Each row was made from one small tree. The marks that hang from a mark follow it in brackets, in the order of their numbers. Every link used is in the known rows. Write each row's tree.
(in the rows, 100 means zero)
Known rows
z_91{z_365}: [78 102 80 111 101 100 104 97 115 73 106 80 89 97 84 104 95 105 91 103 82 91 108 125 103 100 121 91 92 96 104 106 108 119 108 94 105 86 117 72 92 117 99 110 90 98 107 96]
z_472{z_340}: [87 121 104 113 95 102 100 106 106 95 93 93 101 101 75 97 93 92 97 94 97 96 88 95 107 93 110 111 94 104 111 104 89 97 107 108 105 98 100 92 106 104 91 103 93 92 91 94]
z_495{z_472{z_340 z_365}}: [105 124 108 92 98 110 106 108 90 110 87 103 102 106 90 107 96 93 111 92 109 99 89 90 109 89 83 112 110 110 98 98 88 82 101 102 97 115 95 116 112 93 96 101 113 103 96 95]
z_385{z_680{z_91{z_365{z_472}}}}: [95 112 70 109 97 94 100 89 114 75 113 101 94 85 127 107 90 109 91 118 73 81 111 113 103 103 110 86 79 91 88 98 128 128 117 97 104 77 109 43 81 97 95 102 105 104 100 109]
z_680{z_91 z_385}: [97 104 68 96 106 96 96 90 111 84 98 101 94 84 130 106 90 103 86 116 79 60 100 102 103 102 98 88 69 94 94 97 140 113 129 100 101 67 103 35 90 94 85 95 92 98 99 107]
z_499{z_340{z_362}}: [92 106 108 98 85 94 99 90 106 91 91 91 100 76 56 76 83 87 92 90 93 93 96 103 98 105 107 97 94 107 116 96 122 110 86 125 94 104 114 113 101 118 96 96 78 70 84 105]
z_614{z_91 z_351 z_927{z_578}}: [91 69 110 119 131 101 100 124 116 112 97 102 108 116 123 110 118 95 84 114 117 77 94 100 85 86 130 88 63 88 120 87 68 123 103 95 107 52 108 97 96 109 109 85 114 103 106 99]
z_499{z_340}: [85 105 103 99 86 103 100 91 113 88 90 90 101 87 67 83 88 92 90 95 92 87 94 106 99 100 111 102 95 103 111 95 119 113 96 118 103 96 114 93 97 117 97 101 82 78 86 103]
z_793{z_442}: [66 116 81 98 99 104 94 98 111 89 100 98 88 121 67 94 82 104 92 101 86 79 104 118 102 79 104 94 97 113 102 105 104 125 101 81 103 81 123 65 118 103 92 106 81 82 106 107]
z_472{z_365}: [93 122 98 97 101 116 107 106 106 94 93 88 96 106 90 103 106 97 98 102 85 87 91 101 108 90 97 103 97 106 97 109 92 96 102 98 99 90 122 92 107 109 96 109 96 94 96 97]
z_91{z_365{z_472{z_340}}}: [88 100 85 108 92 94 101 92 103 74 100 91 93 94 90 107 94 107 100 104 94 102 110 112 100 104 113 95 105 94 101 103 89 119 100 92 105 100 110 89 94 101 105 108 102 110 108 96]
z_927{z_578 z_614}: [62 98 114 104 102 96 87 93 103 99 128 78 93 118 117 95 109 106 68 90 106 99 113 114 94 110 136 86 92 89 116 115 109 96 101 113 115 71 106 97 95 110 92 103 72 74 97 103]
z_614{z_91 z_927}: [83 81 100 116 119 113 97 117 120 102 85 98 104 105 109 105 99 96 94 112 108 70 92 107 90 87 116 103 71 97 116 88 87 121 106 103 103 63 118 83 98 106 106 94 104 103 89 104]
z_385{z_680{z_91{z_365}}}: [93 115 70 111 99 95 101 92 118 77 117 97 94 85 123 105 91 109 89 117 69 81 107 116 106 101 114 87 73 93 90 98 135 124 119 98 104 73 108 39 82 104 92 103 100 99 98 108]
z_495{z_472{z_135 z_365}}: [104 111 106 86 103 118 107 107 93 113 87 105 106 114 96 103 97 95 112 89 103 93 100 98 105 87 72 113 114 110 89 102 101 82 102 99 96 119 100 108 108 96 103 103 107 106 101 99]
z_135{z_472{z_340{z_362 z_499} z_365 z_495}}: [131 117 125 86 89 102 106 103 81 119 89 111 106 97 81 95 94 96 125 95 116 120 90 85 108 95 72 111 118 115 94 98 100 75 87 107 69 134 86 156 115 91 95 95 110 101 86 99]
z_91{z_365{z_472{z_135 z_340{z_499}}}}: [97 95 91 103 92 93 101 93 97 82 102 96 98 89 87 102 94 107 103 100 97 110 111 108 99 107 103 99 109 97 97 103 96 108 95 94 101 115 103 104 96 100 107 106 100 112 106 98]
z_472{z_135 z_340 z_365 z_495}: [129 114 119 83 91 119 107 111 93 128 96 112 118 105 91 98 116 105 128 92 105 126 84 78 114 93 69 134 122 111 78 100 94 67 94 91 92 136 81 131 111 99 107 109 106 119 93 96]
z_362{z_340{z_499}}: [91 100 102 95 94 100 98 93 109 94 90 91 93 77 57 78 87 88 92 96 99 90 91 105 96 109 111 103 97 105 119 93 122 99 92 126 94 109 109 108 95 111 90 96 83 69 84 100]
z_385{z_680{z_91{z_365{z_472{z_135 z_495}}}}}: [103 106 74 104 96 96 100 90 112 84 114 107 99 88 129 105 92 111 98 115 76 88 112 111 103 104 100 93 86 92 80 97 134 122 115 93 101 89 101 49 81 96 100 104 106 110 101 110]
z_927{z_614}: [69 103 99 110 104 106 97 92 111 90 113 82 90 122 100 96 103 96 83 92 93 97 101 117 95 99 125 94 98 92 114 113 95 104 101 110 116 76 109 84 96 107 89 104 79 80 96 100]
z_472{z_135 z_340{z_499} z_365 z_495}: [138 114 126 80 92 112 105 110 84 131 98 114 118 92 83 92 112 102 125 90 109 133 82 76 112 99 63 130 122 115 81 100 99 58 87 96 84 146 78 153 114 98 105 105 104 113 86 96]
z_472{z_495}: [89 101 98 107 105 111 98 102 112 100 94 96 96 111 85 95 93 91 102 95 91 89 98 107 100 95 93 109 105 103 95 106 107 104 109 99 96 101 107 84 98 107 101 112 92 95 96 99]
z_927{z_442 z_578 z_614}: [61 81 116 98 95 90 81 94 95 104 129 77 83 113 133 93 117 115 55 87 108 110 121 117 85 127 140 73 101 93 123 111 119 81 97 116 121 71 110 89 99 116 93 100 69 61 107 105]
z_340{z_362}: [86 112 99 111 102 95 98 101 104 92 94 87 92 92 66 88 84 83 92 90 89 87 101 107 99 99 102 94 90 109 115 110 104 104 96 116 90 98 118 102 105 112 92 100 81 75 93 101]
z_495{z_472{z_135 z_340{z_362 z_499} z_365}}: [123 119 121 84 96 103 105 108 77 123 89 111 110 91 79 95 93 90 118 84 115 115 92 84 107 96 66 114 115 118 97 99 99 65 87 109 84 140 84 151 118 93 98 94 108 100 92 97]
z_91{z_365{z_472{z_135 z_340{z_362} z_495}}}: [103 92 92 101 92 94 101 92 97 88 101 101 99 92 89 101 95 107 112 98 99 115 112 106 99 108 96 103 116 98 92 101 99 108 93 91 97 121 99 109 95 99 111 107 101 116 108 98]
z_91{z_365{z_472{z_340{z_362 z_499} z_495}}}: [102 96 92 103 93 88 99 90 95 83 102 96 93 84 83 100 91 103 106 101 99 114 108 107 98 111 100 95 111 99 99 102 97 110 90 95 92 117 104 116 97 100 106 105 101 107 104 97]
z_680{z_385}: [86 103 79 104 107 110 96 101 116 84 93 91 93 97 111 98 88 94 90 113 80 65 101 105 98 96 100 90 79 95 100 104 121 111 117 103 105 78 106 56 98 101 92 99 91 93 89 103]
z_365{z_472{z_135 z_340{z_362} z_495}}: [112 96 110 98 90 100 96 96 88 109 86 116 108 100 87 93 90 94 118 89 110 112 105 84 95 104 72 116 126 105 91 104 86 94 89 102 93 137 92 125 103 84 111 103 104 111 97 103]
z_365{z_472{z_340{z_362 z_499}}}: [101 109 106 105 90 90 94 94 85 93 85 103 98 86 76 93 82 87 100 95 107 103 100 88 95 107 90 100 110 106 109 105 79 101 88 111 92 120 106 126 107 86 99 97 100 92 91 101]
z_614{z_91{z_365{z_472}} z_351}: [96 76 83 122 127 96 109 103 115 90 100 100 98 122 106 112 109 86 100 116 98 89 98 105 96 82 121 91 89 82 103 95 59 143 104 81 122 75 105 85 90 97 113 96 126 118 122 91]

Which tree is each row?
[118 118 116 86 96 108 107 109 83 121 88 110 110 100 85 100 96 93 120 85 112 110 94 85 109 92 69 116 115 115 94 99 95 71 92 105 90 133 86 136 115 94 100 97 108 105 97 97] : z_495{z_472{z_135 z_340{z_362} z_365}}
[90 59 111 114 125 97 96 124 111 115 98 101 101 113 134 109 124 101 76 112 119 84 100 102 79 99 132 80 69 90 125 85 74 113 100 97 111 52 111 93 98 113 109 84 110 94 113 100] : z_614{z_91 z_351 z_927{z_442 z_578}}
[113 96 112 97 91 101 95 96 86 109 87 117 109 98 88 93 90 94 114 92 112 113 103 84 95 105 72 117 126 104 90 102 87 90 92 100 94 138 89 126 103 82 110 104 105 111 94 102] : z_365{z_472{z_135 z_340{z_499} z_495}}
[98 97 59 95 105 90 99 86 111 74 108 96 91 77 133 110 93 113 89 120 77 70 106 112 105 108 107 81 70 91 92 95 146 120 126 92 102 67 102 35 85 98 89 98 94 107 107 105] : z_680{z_91{z_365} z_385}
[99 89 100 98 96 110 95 94 98 101 85 111 104 113 98 97 92 95 110 95 101 96 112 97 92 100 74 112 124 100 85 107 93 105 99 95 99 123 105 97 97 88 114 110 102 111 102 105] : z_365{z_472{z_135 z_495}}
[106 112 116 101 94 101 100 108 94 111 96 103 114 90 69 88 93 93 104 87 104 112 91 89 106 99 89 118 103 110 104 104 102 75 97 110 96 126 84 123 109 102 95 99 89 96 86 97] : z_472{z_135 z_340{z_499}}
[97 57 91 118 125 98 105 120 118 100 97 100 96 107 125 113 123 103 89 119 106 92 98 114 81 96 134 79 74 88 121 81 70 126 98 86 112 55 114 84 94 115 111 87 117 107 121 96] : z_614{z_91{z_365} z_351 z_927{z_442}}
[105 111 114 97 98 102 102 107 89 116 88 109 108 102 78 95 86 88 113 81 113 104 99 92 103 94 77 114 111 113 102 99 101 80 98 111 93 130 83 122 110 94 98 96 102 100 97 98] : z_495{z_472{z_135 z_340{z_362}}}
[118 96 115 96 90 95 94 95 82 111 87 117 108 91 81 90 88 91 116 88 113 118 103 82 94 108 68 114 126 108 93 103 90 88 84 105 87 144 90 141 105 84 109 100 102 106 93 103] : z_365{z_472{z_135 z_340{z_362 z_499} z_495}}
[75 76 108 112 121 88 95 96 107 102 136 83 96 128 130 104 123 103 73 102 111 106 109 113 94 100 149 80 85 77 114 104 87 116 99 98 127 60 96 102 89 108 102 95 95 92 114 96] : z_927{z_578 z_614{z_91{z_365} z_351}}
[100 100 78 99 95 86 101 84 100 82 104 103 95 87 108 111 96 110 98 105 93 94 105 106 105 108 104 96 96 96 92 97 114 115 115 90 99 90 105 68 87 95 97 106 100 111 114 102] : z_680{z_91{z_365{z_472{z_340 z_495}}}}
[116 125 117 90 98 99 104 106 79 114 88 104 102 89 77 98 90 87 112 88 113 109 88 86 107 96 76 106 110 116 104 99 93 74 89 111 84 127 93 145 117 94 94 94 109 93 91 96] : z_495{z_472{z_340{z_362 z_499} z_365}}
[111 109 110 89 95 117 108 102 97 109 87 106 102 119 98 104 98 101 120 100 103 98 99 100 106 86 78 109 116 108 85 102 102 92 102 97 81 113 101 113 106 95 100 104 110 106 95 100] : z_135{z_472{z_365 z_495}}
[74 83 112 102 97 101 87 115 105 101 95 89 93 91 118 100 106 116 70 100 108 83 112 114 80 117 123 82 79 103 124 97 111 91 101 111 94 68 125 85 102 122 100 97 80 77 97 108] : z_614{z_927{z_442 z_578}}
[91 53 102 114 124 91 98 120 111 106 107 97 98 105 136 113 127 111 78 117 116 93 106 112 81 104 141 73 69 86 123 82 80 120 98 88 111 52 110 93 93 118 113 85 113 103 121 98] : z_614{z_91{z_365} z_351 z_927{z_442 z_578}}
[81 87 99 119 124 103 103 99 115 101 115 90 96 137 112 101 115 85 88 101 100 97 92 109 95 86 132 93 91 83 115 105 69 120 101 100 128 64 100 90 94 100 96 95 100 92 107 95] : z_927{z_614{z_91 z_351}}
[107 96 107 99 90 107 96 97 92 107 86 116 109 108 94 98 94 97 115 93 108 108 104 86 96 101 75 119 126 102 87 103 84 97 97 96 100 131 92 110 101 83 112 107 106 116 99 101] : z_365{z_472{z_135 z_340 z_495}}
[102 92 58 93 102 88 97 81 105 72 104 102 91 77 139 112 92 114 92 122 81 71 111 107 101 110 100 80 78 89 88 95 137 124 123 90 102 74 104 40 84 89 94 97 100 113 109 107] : z_680{z_91{z_365{z_472}} z_385}
[125 123 118 90 93 104 105 108 89 119 96 103 104 91 79 96 106 97 122 93 103 123 80 79 113 98 80 118 113 114 92 101 89 76 87 101 83 125 93 143 115 101 99 104 104 102 90 95] : z_472{z_340{z_362} z_365 z_495}
[123 124 119 87 90 107 108 112 88 118 96 103 114 90 76 94 108 100 118 89 101 121 87 79 114 95 80 120 107 115 95 104 91 69 86 105 91 129 92 140 116 103 98 99 97 103 91 97] : z_472{z_135 z_340{z_362} z_365}
[112 103 115 99 95 111 100 107 101 121 96 112 115 107 82 92 100 98 120 86 105 117 92 88 106 96 80 131 117 107 88 100 103 78 103 99 97 132 77 112 103 100 105 108 96 112 93 97] : z_472{z_135 z_340 z_495}
[109 93 64 90 98 88 98 84 102 79 104 107 97 76 138 111 94 116 97 119 86 80 109 100 104 110 96 87 82 90 86 93 136 116 120 89 103 84 92 50 86 86 95 95 101 118 109 106] : z_680{z_91{z_365{z_472{z_135 z_340}}} z_385}
[100 91 90 102 92 98 101 92 100 87 102 100 99 97 93 104 97 109 110 100 98 112 112 108 100 105 98 104 116 96 89 101 97 110 98 87 101 117 99 98 94 98 112 110 103 119 109 98] : z_91{z_365{z_472{z_135 z_340 z_495}}}
[110 96 65 91 99 83 96 82 98 76 104 105 93 68 133 110 90 112 93 120 87 81 106 101 102 114 98 82 79 91 91 93 135 115 117 93 98 82 96 57 88 86 92 94 101 112 104 105] : z_680{z_91{z_365{z_472{z_340{z_499}}}} z_385}
[120 116 117 90 90 113 109 105 92 114 87 110 107 114 94 104 100 103 126 99 112 110 92 89 110 86 80 116 118 109 88 98 94 84 99 99 81 121 88 127 110 90 97 102 114 111 91 96] : z_135{z_472{z_340 z_365 z_495}}
[117 104 109 82 100 124 106 108 101 120 95 107 111 112 97 98 113 103 120 94 93 108 95 94 108 92 67 123 119 109 74 106 106 78 98 89 91 124 99 111 105 105 110 113 100 113 97 100] : z_472{z_135 z_365 z_495}
[100 109 71 107 97 95 99 88 113 80 114 104 95 86 128 106 90 109 96 118 75 85 110 112 103 104 105 89 83 91 84 97 131 126 116 94 101 82 105 46 81 97 98 104 106 107 100 110] : z_385{z_680{z_91{z_365{z_472{z_495}}}}}
[80 71 100 112 117 97 96 100 107 105 117 90 86 132 128 99 124 94 75 99 102 107 100 112 86 104 135 79 99 87 123 101 78 104 97 103 133 65 104 82 97 106 97 93 96 79 117 97] : z_927{z_442 z_614{z_91 z_351}}
[92 100 88 107 93 91 100 91 99 76 101 92 93 87 85 104 92 105 98 104 96 105 108 110 99 108 110 93 105 96 102 103 91 115 96 95 101 105 109 100 96 100 104 105 101 106 105 96] : z_91{z_365{z_472{z_340{z_499}}}}
[136 114 124 81 91 109 106 110 86 131 97 113 116 93 81 92 111 101 131 86 107 133 86 76 113 98 64 129 121 116 83 101 97 63 84 99 83 144 81 151 115 100 106 103 102 112 91 97] : z_472{z_135 z_340{z_362} z_365 z_495}
[105 89 60 90 101 90 97 82 104 76 104 105 95 79 140 111 93 115 94 119 82 73 113 106 101 110 95 84 81 89 85 95 140 119 122 89 102 80 100 43 84 89 96 97 99 117 110 108] : z_680{z_91{z_365{z_472{z_135}}} z_385}
[81 67 94 111 116 94 98 97 108 98 123 86 84 126 129 103 126 101 76 101 100 114 105 119 87 108 141 75 100 83 121 99 82 110 96 97 134 64 104 82 94 110 99 94 98 85 123 96] : z_927{z_442 z_614{z_91{z_365} z_351}}
[115 123 117 93 88 105 109 105 89 107 87 103 104 104 83 101 95 98 119 97 108 107 93 89 110 89 87 106 107 112 101 101 91 85 93 108 80 117 95 133 113 94 91 94 107 99 90 98] : z_135{z_472{z_340{z_362} z_365}}
[114 109 119 98 92 103 102 102 91 111 88 110 106 106 81 95 87 95 118 94 115 109 95 93 103 93 83 112 114 109 98 98 104 86 100 107 78 126 83 128 107 91 94 98 106 101 87 98] : z_135{z_472{z_340{z_499} z_495}}
[99 115 74 110 94 92 100 90 111 78 114 103 96 83 125 107 91 110 94 117 77 88 107 107 105 104 110 89 80 92 89 96 125 123 115 97 104 81 103 49 83 96 94 101 107 105 98 108] : z_385{z_680{z_91{z_365{z_472{z_340}}}}}
[118 119 118 84 97 109 106 109 82 121 88 110 111 99 86 99 97 94 116 87 114 110 91 86 108 93 69 117 116 115 93 97 96 67 94 104 90 134 84 137 114 92 99 98 110 105 93 97] : z_495{z_472{z_135 z_340{z_499} z_365}}
[100 102 103 105 92 103 95 95 95 98 85 109 100 105 92 100 91 94 110 97 107 101 100 89 96 101 86 112 120 100 94 103 78 105 99 98 99 118 101 105 100 85 107 107 108 108 97 100] : z_365{z_472{z_340 z_495}}
[126 116 122 87 90 108 107 104 86 116 89 111 108 105 88 100 97 100 124 98 114 116 89 87 109 91 75 114 118 112 90 98 98 78 94 102 75 129 86 142 112 90 96 99 113 106 87 97] : z_135{z_472{z_340{z_499} z_365 z_495}}
[70 77 115 103 103 87 88 98 97 106 131 81 84 123 135 97 128 109 56 91 108 114 116 114 83 122 144 67 98 88 125 109 99 87 95 108 123 66 105 95 98 116 94 96 78 64 118 100] : z_927{z_442 z_578 z_614{z_351}}
[77 73 107 111 118 88 94 93 103 101 133 86 96 128 134 106 122 104 75 103 114 108 112 110 91 102 144 79 90 75 112 105 81 120 96 96 127 65 97 106 88 101 105 95 100 95 115 97] : z_927{z_578 z_614{z_91{z_365{z_472}} z_351}}
[101 80 87 122 125 94 109 105 112 93 101 102 101 119 103 112 110 87 102 115 101 95 94 99 98 82 121 94 90 83 104 92 54 139 103 82 121 80 98 92 92 95 111 95 128 119 120 89] : z_614{z_91{z_365{z_472{z_340}}} z_351}
[131 125 125 85 90 100 106 111 79 121 98 104 115 77 68 88 103 96 115 87 105 129 84 76 112 102 74 117 108 119 98 104 95 59 78 110 82 139 88 162 120 103 96 94 95 96 84 97] : z_472{z_135 z_340{z_362 z_499} z_365}
[74 61 109 105 114 83 89 97 100 107 138 82 86 123 146 102 132 113 61 100 113 117 116 116 85 118 152 67 93 81 122 101 96 101 96 101 133 60 100 95 93 113 103 93 91 79 123 98] : z_927{z_442 z_578 z_614{z_91{z_365} z_351}}
[127 122 120 88 94 107 104 108 88 118 96 104 106 89 81 96 107 98 117 96 106 124 76 80 112 99 78 119 114 112 91 100 91 70 89 99 84 127 90 145 114 99 98 106 106 102 85 94] : z_472{z_340{z_499} z_365 z_495}
